Every row comes from one small tree of marks. Brackets hold a mark, then the marks that hang from it, in alphabetical order. Every link used is in the known rows. Which tree was each row made from?
Known rows:
(vokasuk (zamo (dudeb bavib) dupo resaf)): [ 0.983 -2.159 -3.643  0.931  0.299 -2.205  5.590  2.864 -1.236 -1.394
 -0.476  2.120 -1.271  0.701  1.369 -2.893 -1.799 -0.876  1.828  1.489
 -0.142 -1.217 -0.026  0.672  2.035  0.987 -0.288  3.279 -1.032 -2.550
 -0.458 -1.610 -0.854  0.738 -1.379]
(bavib mugu): [ 1.466 -1.052 -0.095  0.003 -4.705 -1.091 -2.470 -7.146 -3.817  3.493
 -4.391  1.752 -3.944 -2.585 -3.464 -1.845 -2.042 -2.249  0.842  0.221
 -0.075 -2.737 -2.645 -1.082  1.328 -4.543 -0.435  0.190  0.122 -2.236
  0.805 -2.220 -4.902 -1.483 -0.281]
(resaf dupo): [ 2.275 -2.026 -3.722 -0.825 -2.446 -1.279 -1.108 -6.561 -5.607  2.313
 -3.262  0.709  0.899 -1.984 -2.677 -2.167 -0.353 -3.117 -2.142  0.975
  0.963 -3.660 -1.670 -2.658  1.871 -0.461 -0.696 -2.280 -1.503 -2.363
 -1.342 -1.006 -5.709 -3.442 -1.885]
(zamo dudeb dupo vokasuk): [ 2.916 -1.617  1.501 -0.672 -2.116  0.827  3.185 -2.122 -3.000 -0.828
 -4.345  3.754 -0.092 -0.791  2.079 -2.242 -0.447 -1.101  0.588  0.025
  4.143 -1.473  1.252  1.739  1.487 -0.581  1.820 -1.334 -2.413 -1.478
  0.597 -1.680 -1.358 -1.177 -0.592]
(mugu bavib (dera dudeb)): [-1.136 -2.393 -4.782 -0.998 -1.089  0.578 -2.336 -6.342 -6.342  0.693
 -2.030 -1.837 -3.011  0.174 -0.884 -4.095 -0.327  0.108 -1.138 -0.486
 -1.234 -0.317  1.498 -1.006  0.453 -4.560 -5.225 -3.144 -2.569 -4.706
  2.114 -0.433 -1.757  1.553  0.667]
(vokasuk (zamo (dudeb bavib (mugu dera)) (resaf dupo))): [-0.425 -5.754 -4.201  0.463  0.106 -5.047  3.765  1.965 -0.618  0.018
 -1.971  2.479  3.154  0.372 -1.460 -0.812  1.447  0.782 -1.273  0.271
 -1.245 -3.668  4.155 -0.332  0.139  1.786 -2.851  2.971 -2.084 -1.736
 -3.194 -0.102  1.646 -1.322 -1.574]
(zamo (dudeb (bavib mugu)) dupo resaf vokasuk): [ 3.159 -0.696  3.560 -0.616 -1.927 -3.325  4.135  1.940 -1.125  0.514
 -1.997  4.026  0.517  2.854 -0.175 -2.979 -0.864 -1.731  5.137 -0.821
 -1.541 -2.096  1.993  3.877  1.049  0.090 -1.250  1.002 -1.912 -2.108
 -0.215 -4.312 -1.150 -3.033 -0.186]
(vokasuk (zamo (dudeb mugu))): [-0.521 -3.684 -0.886  0.589 -1.494  0.224  0.005 -3.656 -0.420  0.157
 -3.965  3.484 -2.981 -5.015 -0.122 -0.912 -1.348  1.054 -3.331  0.964
  2.502 -1.984  2.448 -2.097  0.419 -2.454  3.284  3.114 -0.080 -2.017
 -2.089 -0.610  1.064  3.562 -1.670]
(zamo (dudeb mugu) dupo vokasuk): [ 1.684 -1.300  2.593 -0.836 -1.328 -0.152  2.885 -2.270  0.790  0.335
 -3.793  5.327 -1.668 -0.284  1.173 -1.861  1.273  0.122 -0.672 -0.243
  4.118 -1.347  3.401  2.319  0.936  0.545  2.010  0.078 -2.108 -2.355
 -1.197 -2.557  1.133  0.989 -0.292]
(vokasuk (zamo (dudeb bavib (mugu dera)) (dupo resaf))): [ 1.671 -2.972 -2.617  1.905 -0.709  0.060  3.925 -0.376  6.913 -0.747
 -3.071  4.211 -0.323 -1.444  0.678 -1.619  1.255  2.064 -1.773  1.867
 -0.050 -1.399  2.837  0.569 -0.008 -0.763 -1.402  1.853  0.037 -2.155
 -4.086  1.711  2.552  2.541  0.446]
(vokasuk (zamo (dudeb mugu) resaf)): [-1.306 -3.910 -2.215 -0.374 -0.877 -2.405  3.883 -1.158 -0.756  0.868
 -4.609  2.270 -3.343 -1.624 -0.701 -1.168 -2.610 -0.144 -2.823  0.264
  0.341 -1.680  2.053  0.148  0.291 -0.362  1.640  3.720  0.265 -2.115
  0.299 -1.031 -0.001  2.433 -2.059]
(mugu bavib dera): [-0.515 -2.095 -6.227 -0.422 -2.385 -0.109 -2.207 -6.183 -7.222  2.173
 -2.452 -1.192 -2.086 -0.747 -1.601 -3.841  0.303 -0.115 -1.992 -0.229
  1.026  0.472 -1.244  0.276  0.810 -5.479 -4.100 -1.473 -2.193 -4.252
  1.631  1.232 -3.015 -2.426  0.104]
(dera (dudeb (mugu bavib))): [-2.828 -0.404 -1.620 -0.165 -1.207  0.618 -1.421 -7.271 -2.742  2.055
 -1.172 -0.196 -4.906  0.187 -2.534 -5.636  1.948  0.088 -2.757 -1.723
 -1.226 -2.038  4.873 -2.435 -0.400 -2.505 -0.528 -0.909 -2.140 -5.473
  0.083 -2.838 -1.428  5.168  1.355]
(zamo resaf vokasuk): [ 0.186 -1.834 -1.836 -1.769 -2.197 -2.522  2.523 -2.406 -7.319  2.074
 -5.259  0.870 -4.405  2.738 -0.590 -2.771 -0.977 -2.418 -0.153 -0.791
  0.156 -0.214 -1.008  1.906  3.261 -2.696  0.235 -0.396 -2.583 -3.465
  2.893 -2.014 -4.401 -3.216 -1.695]
(dera (dudeb mugu)): [-2.350 -1.064 -0.180 -1.323 -1.539  0.054 -0.991 -6.736 -1.899  2.234
 -3.894  2.247 -6.675 -3.684 -2.676 -2.920  0.168 -0.801 -1.363 -0.337
 -2.022 -3.498  3.322 -3.307  0.073 -2.552  1.018 -1.412 -0.860 -4.198
  0.579 -4.175 -2.387  5.015  0.368]
(zamo (dudeb (mugu bavib dera)) dupo resaf vokasuk): [ 0.003 -0.932 -0.066 -1.378 -0.534 -1.316  5.196  0.410 -0.713  0.975
 -3.035  2.186  0.447  5.338  0.163 -2.460  2.510  1.405 -1.670 -2.512
  1.976  0.962  5.543  5.538 -0.412  1.103 -2.023 -1.065 -4.027 -3.103
  0.552 -0.422  1.368 -1.468  0.932]
(dera dudeb): [-0.320 -1.781 -2.670 -1.585 -1.568  0.540 -0.925 -7.133 -5.790  0.127
 -3.124  0.494 -5.120 -3.174 -1.283 -3.143 -2.827 -1.895  0.258  1.267
 -0.905 -2.609  0.638 -2.894  1.450 -4.088 -0.474 -1.659 -1.144 -3.733
  2.173 -3.278 -4.438  2.149 -0.388]
(bavib (mugu dera)): [ 1.108 -1.967 -1.221 -0.969 -3.931 -1.108 -2.178 -6.876 -4.219  3.051
 -5.121  1.779 -2.312 -3.343 -3.111 -0.637 -2.046 -1.459  0.458 -0.041
  0.214 -2.301 -2.470  0.421  1.086 -6.321 -4.151 -0.459  0.114 -1.317
  1.035 -1.281 -3.902 -3.252 -0.023]

Write each row's tree:
[ 1.829  0.046  3.004  0.763 -1.932  2.017  4.003 -2.921  4.364  1.422
 -2.269  2.540 -0.068  3.696  0.097 -5.050  2.841 -0.026 -3.212 -0.998
  1.895  0.577  5.548  1.114 -1.009 -0.147  2.338 -1.706 -3.254 -2.662
 -4.198 -0.048 -0.121  0.954  0.774]
(zamo (dudeb (mugu bavib)) (dupo resaf) vokasuk)
[ 0.797 -4.856 -3.041 -0.755 -0.940 -2.978  4.237 -0.389 -3.482 -0.310
 -3.008  0.343  2.922 -0.234 -0.714 -0.980 -2.402 -2.468 -2.168  1.516
  0.310 -2.248  0.530 -1.319  1.638  2.432  0.534  1.192 -0.651 -0.044
 -0.742 -0.376 -1.791 -1.842 -1.781]
(vokasuk (zamo dudeb (resaf dupo)))
[-1.409 -2.254 -4.128 -0.086 -2.251 -0.311 -2.247 -6.320 -3.376  3.529
 -2.628 -0.022 -3.029 -0.318 -2.831 -3.190  2.046  1.269 -3.557 -2.010
  1.471  0.070  1.200  0.896 -0.424 -3.944 -3.118 -0.088 -2.160 -4.625
  0.223  1.214 -1.803 -0.150 -0.106]
(dudeb (mugu bavib dera))
[ 1.617 -5.664 -1.672 -0.133 -1.841 -4.438  2.547  1.225 -3.063 -0.089
 -1.436  1.458  4.976  0.596 -2.038 -0.148 -1.968 -1.324  1.486  0.799
 -1.847 -3.514  0.466 -0.302  0.834 -0.298 -4.647  1.820 -0.456  0.291
 -1.508  0.144  0.169 -2.795 -1.031]
(vokasuk (zamo (dudeb (bavib (mugu dera))) (resaf dupo)))
[-0.408 -3.929 -0.817 -1.349 -1.436 -2.710  2.907 -0.955 -3.741  1.680
 -3.100  0.560  4.527  4.794 -1.256 -2.102  3.231  0.360 -3.471 -2.236
  0.580 -0.528  5.955  2.950  0.312  2.825 -1.981 -1.562 -3.987 -2.937
 -1.420 -0.551  1.685 -4.358 -0.193]
(zamo (dudeb (mugu bavib dera)) (resaf dupo) vokasuk)
[ 2.380 -2.026  1.445  1.594 -1.818 -0.727  1.616 -0.144  0.576 -1.015
  0.006  3.753 -1.001 -1.863 -0.078 -3.341 -1.047 -0.721  3.558  1.332
  1.143 -3.084 -0.592 -1.210  1.561 -1.711 -0.448  3.193 -0.031  0.012
 -2.566 -1.497  0.117  2.281  0.324]
(vokasuk (zamo (dudeb (bavib mugu)) dupo))
[-0.703 -2.862 -0.198 -1.190 -2.724 -0.358 -2.221 -7.787 -5.004  0.999
 -4.425  2.010 -3.989 -2.602 -3.424 -1.650 -3.473 -1.032  1.525  0.234
 -2.037 -2.934  0.245 -0.628  0.382 -5.703 -3.469 -2.255 -0.562 -1.332
  2.682 -3.172 -2.253  1.369  1.312]
(bavib (mugu (dera dudeb)))
[ 1.283 -1.624 -2.906 -1.382 -0.255 -0.948  5.046  0.581 -1.828 -1.956
 -3.810  1.983 -1.654  0.971  0.650 -1.481 -3.564 -1.795 -0.506  1.022
  1.212 -0.203 -0.042  1.321  2.322  0.882  0.849  2.960 -0.948 -0.435
  1.651 -0.879 -2.326  0.428 -1.153]
(vokasuk (zamo dudeb dupo resaf))
[ 2.766 -1.867  1.591 -0.794 -2.654  0.430  4.312 -3.636  5.152  0.170
 -6.924  4.168  0.592 -0.250  0.866 -1.054  1.083  1.162 -2.135 -0.304
  2.359 -0.031  3.839  2.594 -0.182 -1.073  0.077 -2.562 -2.068 -1.680
 -1.561 -0.709  0.723 -1.578  1.259]
(zamo (dudeb (mugu dera)) (dupo resaf) vokasuk)
[ 1.734 -2.472 -2.320  0.696 -3.480 -2.718 -2.689 -4.990 -4.044  2.661
 -2.881  1.588 -2.082 -2.935 -2.515 -1.802 -0.722 -1.031  3.048  0.566
 -0.959 -2.937 -2.275  0.072  1.204 -6.433 -4.724  0.176 -0.181 -2.547
 -0.319 -1.952 -3.574 -2.892 -0.424]
(dudeb (bavib (mugu dera)))
[ 0.815 -6.015 -1.069 -1.390 -1.126 -5.330  4.231  1.390 -2.109  1.503
 -2.930  2.300  4.524  1.604 -0.385 -1.312  3.286  0.320 -0.754 -0.705
 -1.453 -3.457  5.459  1.873  0.343  1.180 -2.649 -0.545 -3.229 -2.801
 -2.730 -1.849  1.498 -4.059 -1.236]
(zamo (dudeb bavib (mugu dera)) (resaf dupo) vokasuk)
[ 1.660 -1.479 -0.961  0.559 -0.345  1.092  2.890 -1.693 -1.334 -1.657
 -2.319  3.345 -1.528 -3.137  1.688 -1.607 -2.561 -1.287 -0.560  1.386
  4.111 -0.958 -0.655 -0.496  2.272 -0.256  1.679  1.574 -0.729 -0.791
  0.103 -0.042 -1.165  1.690 -0.493]
(vokasuk (zamo dudeb dupo))
[ 1.462 -1.465  0.470  0.741 -1.336 -3.071  4.506  2.173  0.451 -0.505
 -1.233  3.420 -1.253  1.878 -1.251 -2.021 -1.889 -1.232  3.491  0.866
 -0.822 -2.707  1.107  1.064  1.450  0.290 -0.750  4.664  0.250 -0.265
 -1.033 -2.143 -0.920  0.851 -0.387]
(vokasuk (zamo (dudeb (bavib mugu)) dupo resaf))
[ 0.839 -1.204  0.380 -0.645 -0.745 -3.148  6.277  2.617  0.657  0.650
 -2.238  4.286 -1.625  2.203  0.203 -2.507  3.006 -0.063  2.247 -0.742
 -0.529 -2.192  5.100  3.264  0.836  1.720  0.422  2.105 -2.475 -3.667
 -2.013 -3.492  0.288 -0.609 -0.635]
(zamo (dudeb bavib mugu) dupo resaf vokasuk)
[ 3.200 -0.848  4.395 -0.040 -2.590 -1.572  1.389 -0.113 -0.536  0.658
 -1.539  5.063  0.687  0.472  0.369 -2.914  0.459 -1.223  4.497  0.846
  1.145 -2.531  1.801  1.712  0.134 -1.580 -0.447 -0.486 -1.623 -1.052
 -2.411 -3.356 -1.054 -1.722 -0.016]
(zamo (dudeb (bavib mugu)) dupo vokasuk)
[ 3.554 -3.220  0.454  2.617 -2.510 -0.440  2.960 -1.586  4.930 -0.913
 -3.054  2.969  1.394 -0.689 -0.775 -1.446 -1.909  0.161  1.856  2.130
 -0.676 -1.473  0.180  0.409  0.542 -2.852 -2.787  0.753  0.992 -0.016
 -2.442  1.407  0.497  0.316  0.720]
(vokasuk (zamo (dudeb (bavib (mugu dera))) (dupo resaf)))
[ 1.257 -0.936  2.037 -1.538 -1.254 -1.877  5.740  0.098  0.086  0.872
 -4.781  3.907 -1.806  2.269  0.358 -1.475  0.429 -0.624 -0.817 -1.035
  1.866 -1.249  4.850  3.361  1.042  2.821  2.295  0.741 -2.691 -1.947
  0.776 -3.893 -0.027 -1.043 -0.512]
(zamo (dudeb mugu) dupo resaf vokasuk)
[ 2.994 -2.424  1.458 -0.916 -1.767 -3.465  4.506  2.090 -1.775 -0.480
 -3.581  3.441  1.057  2.805  1.025 -1.343 -0.366 -0.214  4.653 -0.491
 -0.246 -2.183  2.551  5.251  1.592 -0.930 -4.971  0.020 -1.973 -1.496
  0.637 -3.565 -0.167 -3.785  0.359]
(zamo (dudeb (bavib (mugu dera))) dupo resaf vokasuk)
[-2.863 -2.908 -3.548  0.023 -0.305 -1.913  3.254 -1.258 -1.553  1.343
 -1.421  0.506 -2.745  1.657 -1.996 -3.344 -0.619  0.231 -3.054 -0.852
  0.476 -0.137  3.678  0.101  0.011 -0.974  0.611  3.533 -1.333 -3.072
 -0.181  0.158  1.012  2.514 -1.104]
(vokasuk (zamo (dudeb (mugu bavib)) resaf))
[ 0.302 -3.029 -3.719  0.595  1.010 -2.138  5.804  2.521  1.403 -1.062
 -2.406  4.071 -1.926  0.340  0.421 -0.879  1.274  1.424  0.872 -0.259
  0.362 -1.842  2.712  3.333  0.811  0.916 -2.092  4.121 -0.760 -2.896
 -1.104 -0.628  2.431  1.655 -0.582]
(vokasuk (zamo (dudeb bavib (mugu dera)) dupo resaf))
[ 3.471 -0.662 -2.532  1.418 -1.267  0.032  1.620 -2.657  3.075  0.127
 -2.264  1.031 -0.189 -1.549  0.280 -3.509  0.119 -1.188  1.118  2.462
 -2.321 -1.254  0.900 -0.796  1.066 -1.843 -0.140 -1.506 -0.559 -3.147
 -2.887 -1.994 -2.922 -1.718 -2.556]
(zamo (dudeb bavib) (dupo resaf))
[ 2.153 -1.466 -0.068 -0.510 -0.657 -3.302  5.436  2.615 -2.777 -0.542
 -1.366  3.050 -0.081  3.055  2.210 -2.854  0.184 -1.406  2.973  0.367
 -0.486 -1.036  2.054  2.540  1.691  0.677 -0.264  0.138 -2.538 -3.102
 -0.208 -3.210 -1.364 -2.879 -2.083]
(zamo (dudeb bavib) dupo resaf vokasuk)
[ 1.860 -0.103 -0.951 -0.069 -0.053  0.311  1.411 -3.985  1.547  0.543
 -4.089  3.333 -2.458 -2.870 -0.629 -1.768  0.381 -0.090 -1.248  0.160
  1.852 -2.189  3.339  1.146  0.114  0.835  1.981  0.652 -1.042 -1.205
 -0.781 -3.752 -1.527  1.319 -0.954]
(zamo (dudeb mugu) dupo)
[-1.003 -1.330 -1.543  0.192 -0.120 -0.879  5.536  0.714  0.274  0.278
 -0.697  1.214 -2.091  4.099 -0.644 -3.736  0.181  0.516 -2.632 -1.434
  1.662  0.082  4.537  1.730  0.626  3.190  1.116  3.955 -2.059 -2.714
 -1.018  0.230  1.185  3.379  0.309]
(vokasuk (zamo (dudeb (mugu bavib)) dupo resaf))
[ 1.894 -0.181 -0.726  1.508 -1.015 -0.739  2.539 -3.014  6.969  0.827
 -2.687  2.559 -0.791 -1.730 -0.655 -2.983  2.424  0.660  0.387  1.655
 -2.088 -2.302  4.053 -0.699 -0.578 -0.189  1.001  0.265 -0.221 -3.665
 -4.821 -2.810 -1.328  1.157 -1.843]
(zamo (dudeb bavib mugu) (dupo resaf))
[-0.520 -2.948 -4.350 -0.590 -1.452 -0.567 -1.188 -4.238 -6.032  0.296
 -2.596  0.850 -3.627 -3.662  0.249 -3.155 -0.207 -0.290  2.716  0.712
 -2.399 -2.919  1.141 -1.839  1.290 -5.206 -4.191 -2.012 -0.570 -5.056
  0.984 -1.764 -1.857  0.791 -0.260]
(mugu (dera (dudeb bavib)))
[ 3.095 -2.250 -2.226  2.353 -0.758  0.343  4.357 -0.498  3.490 -1.963
 -1.561  2.563 -0.009 -0.951  1.111 -2.952 -1.156 -0.391  0.092  2.717
  0.363 -1.476  0.716 -1.981  1.346 -1.699  1.115  1.519  0.184 -1.949
 -3.234  0.644 -1.174  1.520 -0.377]
(vokasuk (zamo (dudeb bavib) (dupo resaf)))
[ 0.353 -4.186 -2.879  0.891 -0.458 -0.681  0.002 -0.792 -3.182 -1.801
 -1.575  2.227 -2.273 -4.208  1.141 -2.471 -1.154 -0.050  1.058  1.778
  0.935 -2.260 -1.183 -2.594  1.550 -4.286  1.152  3.011  0.703 -3.369
 -2.186 -0.073 -0.212  1.341 -2.179]
(vokasuk (zamo (dudeb bavib)))
[ 2.370 -0.534 -2.188  1.733 -2.234  1.592  3.405 -4.471  2.085 -0.084
 -3.548  1.945 -3.669  0.425 -0.608 -3.269 -1.868 -2.751 -2.680  1.179
  1.768  0.210 -1.987 -1.201  2.517 -1.126  1.109  0.613 -0.598 -1.293
 -1.288  1.505 -3.722  2.261  0.448]
(vokasuk (zamo (dupo resaf)))
[ 0.866 -3.331  0.807 -1.397 -1.589 -4.269  4.157 -1.563 -2.620  1.859
 -4.850  3.101  2.756  1.558 -0.766 -1.049  1.475 -2.033 -2.536 -1.375
  0.407 -2.803  4.887  1.051  0.116  2.310  1.021 -1.029 -2.896 -1.419
 -1.928 -2.726 -0.614 -3.121 -1.136]
(zamo (dudeb mugu) (resaf dupo) vokasuk)
[ 0.024 -1.661  0.447 -0.426 -3.466 -2.037 -1.789 -6.019 -3.599  1.318
 -1.424  1.928 -4.388 -2.658 -3.077 -4.164 -1.525 -1.801  3.860  1.247
 -3.629 -4.455  0.844 -3.624  0.785 -5.062 -2.235 -0.551 -0.244 -3.897
 -0.677 -4.212 -3.273  2.986  0.798]
(dera (dudeb (bavib mugu)))
[ 2.441 -2.209  1.209  0.291 -0.569 -0.409  3.733 -1.158  5.350 -0.454
 -3.841  4.001  0.842 -0.425  2.083 -1.583  3.218  1.764 -0.321  0.484
  0.808 -0.659  3.954  2.660  0.101 -1.525 -0.608 -1.568 -2.654 -3.031
 -3.077 -0.211  1.709 -1.130 -0.124]
(zamo (dudeb bavib (mugu dera)) (dupo resaf) vokasuk)
[ 0.571 -3.616  1.739 -0.539 -1.934 -0.710  0.237 -4.238 -1.607  0.860
 -4.479  3.778 -2.258 -2.261  0.732 -1.762  1.027  1.109 -1.567  0.748
  2.534 -2.866  3.251  1.173  0.185 -2.810  2.892  0.436 -1.735 -2.794
 -1.035 -2.397 -0.053  0.069 -1.728]
(zamo (dudeb mugu) vokasuk)
[ 2.269 -4.425  2.487 -0.795 -2.532 -2.270 -0.744 -1.342 -3.750  0.526
 -3.821  3.808  0.976 -2.566  0.203 -1.047 -0.365  0.951  3.654  0.773
  0.321 -2.954  1.105  1.874  0.390 -6.417 -3.450 -0.852 -1.131 -2.421
 -0.840 -1.696  0.074 -3.659 -0.814]
(zamo (dudeb (bavib (mugu dera))) vokasuk)
[ 0.660 -0.313 -3.287 -0.477 -0.827 -0.657  5.136 -1.364 -3.238 -0.136
 -2.873  1.740 -4.780  2.355 -1.430 -2.276 -2.595 -3.757 -1.408 -0.302
  1.620 -0.332 -2.473  1.094  3.222  1.028 -0.220  2.910 -1.495 -1.932
  2.286  0.124 -3.804  0.258  0.751]
(vokasuk (zamo dupo resaf))
[ 2.244 -1.112  2.135  1.334 -1.348 -0.596  4.345 -1.194  6.076  0.560
 -2.397  4.428 -0.577  0.403  0.889 -3.299  4.003  0.668 -0.327  0.329
 -0.333 -1.389  4.738  0.908  0.292 -0.610  1.771 -0.290 -1.771 -2.980
 -4.448 -3.089  0.669  0.260 -0.230]
(zamo (dudeb bavib mugu) (dupo resaf) vokasuk)
